Each row was made from one walk, in order. Every step used is in the known rows, and no mark comes twice. Write each row's walk.
In the rows, 128 means zero.
Known rows
loter, midulib: [135 131 131 138  96 132 127  99 131 134 125 166 138 133 169 155 107 122
 115 127 124 134 140 108 131 108 140 114 131]
vudu, pezo, midulib, tofo: [ 92 133 116 127 111 119 153 147 144 104 142 116 120 151 118 136 144 133
 134 134 134  81 148 102 131  94 124 117 128]
loter, gake, pezo, midulib, tofo: [138 130 135 130 153 136 139 149 154 133 121 170 128 127 108 133 177 154
 172 139 124  44 146 104 124 106 106 102 100]
vanu, tofo, midulib, pezo, gake: [103 116 128 129  95 114 147 146 132 141 105 132 137 152  80 147 200 121
 108 117 128 142  79 164 125 153 117 122 132]
feku, pezo: [109 131 146 135 163 123 159 123 118  73 125  99 124 127 109 150 108 129
 113 118 120 141 111 102 141 150 130 150 101]
tofo, neru, pezo, gake, loter: [184 123 114 120 149 137 109 123 120 147 136 130 124 102 171  99  78 120
 155 141 127 162 108 162 125 169 128 130 134]
loter, neru, tofo: [115 138 128 102  94 130 124 117 118 146 113 122 131 119 143 123 167 118
 117 129 132 123 159 114 119  93 132 168 136]
loter, midulib, pezo, vudu: [109 145 144 133  51 119 128  98 135 108 129 163 122 148 153 148  51 121
 139 120 125 136 138 120 131 142 150  70 141]
midulib, tofo, neru, pezo, gake, loter: [177 109 118 111 164 141 103 157 122 162 140 130 115 106 163  90 111 127
 132 137 137 146 134 156 119 141 121 122 145]
tofo, neru: [168 130 138 143  80 131 122 123  99 149 128 122 140 133 147 122 135 126
  74 129 127 151 132 129 119 119 158 144 121]
vudu, pezo, gake, loter, neru, tofo: [138 132 100 102 125 123 115 119 136 128 134 120 117 120 150 103 240 124
 180 138 135 138 151 145 121 117  96 158 149]
midulib, tofo, neru, pezo: [119 122 139 111 118 138 140 148 116 135 123 117 124 120 151 104  91 129
 101 135 141 137 152 124 116 121 147 133 144]
neru, pezo, midulib: [ 84 140 117 115 128 129 137 109 140 120 126 135 128 114 136 127  10 128
 167 140 123  78 104 105 137 144 140 122 123]
vanu, tofo, neru, pezo, vudu: [126 125 138 111  20 127 134  96 106 101 108 108 143 127 161 112  72 120
 103 141 146 153 146 134 107 159 163  94 134]
vudu, pezo: [ 96 132 130 143 113 115 152 127 122  88 130 112 132 146 128 136 166 131
 130 128 126 134 142 115 130 120 134 151 119]
midulib, pezo, gake, loter, neru: [161 114 125 131 135 120 108 148 134 178 129 139 107 124 115 114 109 110
 186 127 125 131  84 148 125 162  85 157 133]
neru, tofo: [115 142 128 114 135 133 128 112 122 123 118 124 136 121 144 132 174 138
  97 118 124 133 154 112 131  96 154 143 127]
loter, neru, tofo, midulib, pezo: [ 72 149 147  93  86 116 129 141 132 127  97 134 117 129  99 118 199 117
 102 125 136 131 127 128 116 122 139 159 165]
gake, loter: [164 123 132 150 169 133  87 136 120 123 127 115 133 115 134 128 120 129
 106 119 123 145 130 116 133 141 130 145 111]
gake, pezo, vudu: [148 137 142 143 117 124 139 106 124  95 137 103 123 114  92 139 140 135
 128 136 121 141 150 124 136 142 140 118 112]
gake, tofo, midulib, pezo: [ 91 125 148 136 156 121 113 137 136 107 130 117 130 129  49 130 125 139
  71 115 124 144 114 132 126 117 143 135 136]
tofo, midulib, pezo, vudu: [ 92 149 154 135  63 109 120 141 127  97 128 131 118 150  86 147 120 126
  79 121 127 149 120 141 133 138 154 106 139]
vanu, tofo: [129 108 135 140  93 128 130 122 118 124 102 114 156 136 126 143 147 126
  81 122 131 133 129 114 120 133 134 132 108]
neru, pezo: [ 89 132 132 124 136 131 143 119 128 120 116 116 129 116 137 126  48 133
 141 132 125 125 121 112 133 148 136 148 121]
pezo, gake, loter, midulib, tofo: [187 110 108 130 160 139  92 145 145 164 149 163 123 123 172 135 141 119
 132 119 129 125 150 135 132 104  96  92 139]
vudu, pezo, midulib: [ 96 145 112 137  92 116 152 119 136  96 138 127 133 143 127 136 128 128
 152 138 125  96 122 105 137 115 137 125 124]
neru, tofo, vanu: [ 88 162 132 133 206 146 150 118 120 123  98  97 142 123 155 136 226 138
 105 115 127 150 146 111 139 110 158 149 128]
pezo, midulib, tofo: [123 128 126 127 138 130 125 153 138 138 140 138 127 135 115 138 105 128
 116 125 129  73 141  99 134  90 129 112 119]
vanu, tofo, neru, pezo: [121 117 140 112  73 134 149 108 109 119  98 112 154 119 159 107  89 122
 108 139 144 149 117 125 104 163 159 130 130]

Which walk is each row?
[124 124 123 141 142 116 151 139 127 157 129 154 119 141 105 138 106 124
 162 115 111 130  82 149 140 148 115 137 118]
midulib, pezo, gake
[130 133 141 114  66 133 128 134 111 115 132 113 119 127 154 111  72 131
  85 139 144 135 180 134 114 124 159  91 144]
midulib, tofo, neru, pezo, vudu
[ 68 152 122 142 184 132 167 154 143 109 130 102 126 151 136 140 201 135
 141 134 137  93 136  97 139  98 131 121 133]
vudu, pezo, midulib, tofo, vanu
[124 129 136 103  93 141 141 124 128 143 122 158 128 121 196 107  71 121
 116 138 145 132 156 118 109 118 148  97 159]
loter, midulib, tofo, neru, pezo
[120 129 108 149 115 115 156 128 127 129 143 131 127 150 129 140 181 127
 160 131 118 141 122 150 135 117 111 145 125]
vudu, pezo, gake
[104 138 139 156 225 142 147 164 123 142 115  92 131 139 133 143 195 134
  86 114 136 133 151 108 135  99 131 143 119]
midulib, tofo, vanu
[ 78 149 132 130 230 138 175 153 139  77 123  87 119 136 113 161 154 132
 134 121 135  96 109  87 146 131 129 116 113]
feku, pezo, midulib, tofo, vanu
[122 124 118 135 160 120 167 122 120 101 139 119 121 131 102 156 121 128
 142 122 115 137  98 137 145 149 112 141 104]
feku, pezo, gake
[170 129 106 104 131 135  93 123 129 164 129 133 120 104 144 111 193 120
 153 128 129 133 147 143 123 119 107 156 139]
pezo, gake, loter, neru, tofo
[103 131 144 134 102 122 145 111 141 129 115 174 128 141 152 143  71 117
 155 118 125 133 103 104 131 140 136 109 137]
loter, midulib, pezo
[131 132 124 124  85 125 143 147 125 108 146 118 126 151 138 116 168 126
 115 145 140 101 145 113 119  93 147 110 139]
vudu, pezo, midulib, tofo, neru
[107 144 151 137  92 116 149 115 114  49 132 102 117 133 111 159  81 133
 102 122 123 140 140 112 142 150 139 114 104]
feku, pezo, vudu
[155 121 106 146 165 121 116 131 129 120 148 126 123 133 136 125 186 131
 161 125 121 149 123 148 136 139 104 141 122]
vudu, pezo, gake, loter
[169 110 142 133  64 132 124 117  96 138 105 120 161 139 146 124 162 117
  68 130 139 153 127 128 108 134 153 135 118]
vanu, tofo, neru
[ 80 131 120 107 148 132 135 142 151 125 132 138 120 120 126 130  29 127
 151 136 132  66 133 100 133 119 128 111 132]
neru, pezo, midulib, tofo
[128 118 130 147 147 139  95 121 131 142 126 148 152 128 111 128 117 163
  99 121 118 100 162 119 122  89 118 127  89]
loter, gake, tofo
[190 111 109 137 136 129  86 137 122 183 140 132 119 115 130 127 139 114
 154 132 126 131 119 150 126 132  88 159 122]
pezo, gake, loter, neru
[161 116 128 145 185 123 111 142 133 151 135 139 116 128 117 125 101 126
 173 115 117 141  81 149 142 169 108 129 120]
midulib, pezo, gake, loter
[147 121 107 101 107 140 145 124 134 175 137 163 121 124 198 116  98 118
 141 142 137 134 144 152 116 115 126  90 163]
loter, midulib, tofo, neru, pezo, gake
[141 111 131 130 138 119 107 153 134 124 109 132 133 133  91 135 181 116
 113 114 135 158  79 163 124 173 108 117 136]
vanu, tofo, midulib, pezo, gake, loter
[108 140 151 146  82 114 130 125 121 111 129 135 117 143 111 138  48 127
 121 114 120 138 128 122 135 150 149 107 120]
midulib, pezo, vudu
[144 127 122  99 151 125 109 134 138 162 121 136 105 114 137 103 160 118
 189 123 131 133 108 143 125 148  99 150 148]
midulib, pezo, gake, loter, neru, tofo
[ 87 124 132 114  96 125 140 122 124 151 115 123 119 114 134 123  48 117
 153 145 133 116 129 115 116 140 114 170 140]
loter, neru, pezo
[100 139 130 125 134 122 154 112 136  74 136 108 125 129 104 158  63 126
 140 128 123  97  93  92 144 150 130 120 102]
feku, pezo, midulib
[133 109 124 144 171 122 128 123 135 156 144 128 123 130  76 127  87 134
 150 115 115 127 104 146 141 126 112 130 120]
midulib, pezo, gake, tofo
[158 111 111 143 163 131 107 109 127 171 158 110 139 121  89 129 127 136
 112 121 114 125 135 147 138  93 110 136 111]
pezo, gake, tofo
[152 137 105  95 116 129  76 141 131 153 127 129 120 110 123 118 252 119
 105 132 135 145 141 165 120 103 105 154 161]
pezo, gake, loter, neru, tofo, midulib
[148 134 131 136 151 129 145 106 142 113 134 128 129 107  91 139 122 129
 172 143 118  91 108 109 140 140 131 128 113]
gake, pezo, midulib
[159 112 106 137 112 118 112 138 128 145 143 125 115 131 132 111 172 114
 179 144 131 141 129 148 122 133  84 163 133]
vudu, pezo, gake, loter, neru
[127 124 128 118 128 146 106 109 127 140 120 157 147 112 148  94  68 160
 124 141 130 120 151 133 103 117 137 121 112]
loter, gake, tofo, neru, pezo
[ 85 129 142 132 131 127  97 145 144 124 115 163 135 140  75 131 149 158
  88 118 123 114 128 137 114 110 122 120 116]
loter, gake, tofo, midulib, pezo
[128 136 134 116 102 133 139 118 112 123 117 121 134 118 161 107  65 128
 116 142 130 150 119 127 119 147 157 143 133]
tofo, neru, pezo
[117 128 135 166 236 146 119 116 123 132 126  80 150 121 106 137 150 144
  95 118 128 144 140 114 134 103 138 147 113]
gake, tofo, vanu
[173 109 131 135 136 128 124 120 116 167 149 124 130 129  97 104 109 129
 132 123 121 147 100 163 129 128 131 126 130]
midulib, pezo, gake, tofo, neru
[ 85 148 120 105 127 119 140 137 136 140 118 144 118 136 100 134 224 130
 121 114 121 139 104 162 137 124 136 130 154]
neru, tofo, midulib, pezo, gake
[141 124 136 125 183 131 146 140 148 128 135 117 123 114  79 132 145 131
 147 135 129  73 135 101 135 115 123 118 120]
gake, pezo, midulib, tofo
[198 111 113 143 120 137 100 112 108 173 159 111 142 121 116 114 140 133
  93 130 121 153 133 160 129  98 130 130 124]
pezo, gake, tofo, neru
[157 117 122 135 205 126 128 128 126  88 140 120 118 117 115 145 126 128
 146 117 119 150  94 137 147 168  98 141 105]
feku, pezo, gake, loter
[129 140 133 101  34 137 125 109 128 113 137 148 120 127 196 116  54 122
 102 141 146 136 181 126 112 113 155  63 166]
loter, midulib, tofo, neru, pezo, vudu
[153 129 100 141 129 126 114 112 144 115 145 153 128 135 178 133 165 120
 185 132 128 148 127 143 131 132 104 103 140]
vudu, pezo, gake, loter, midulib
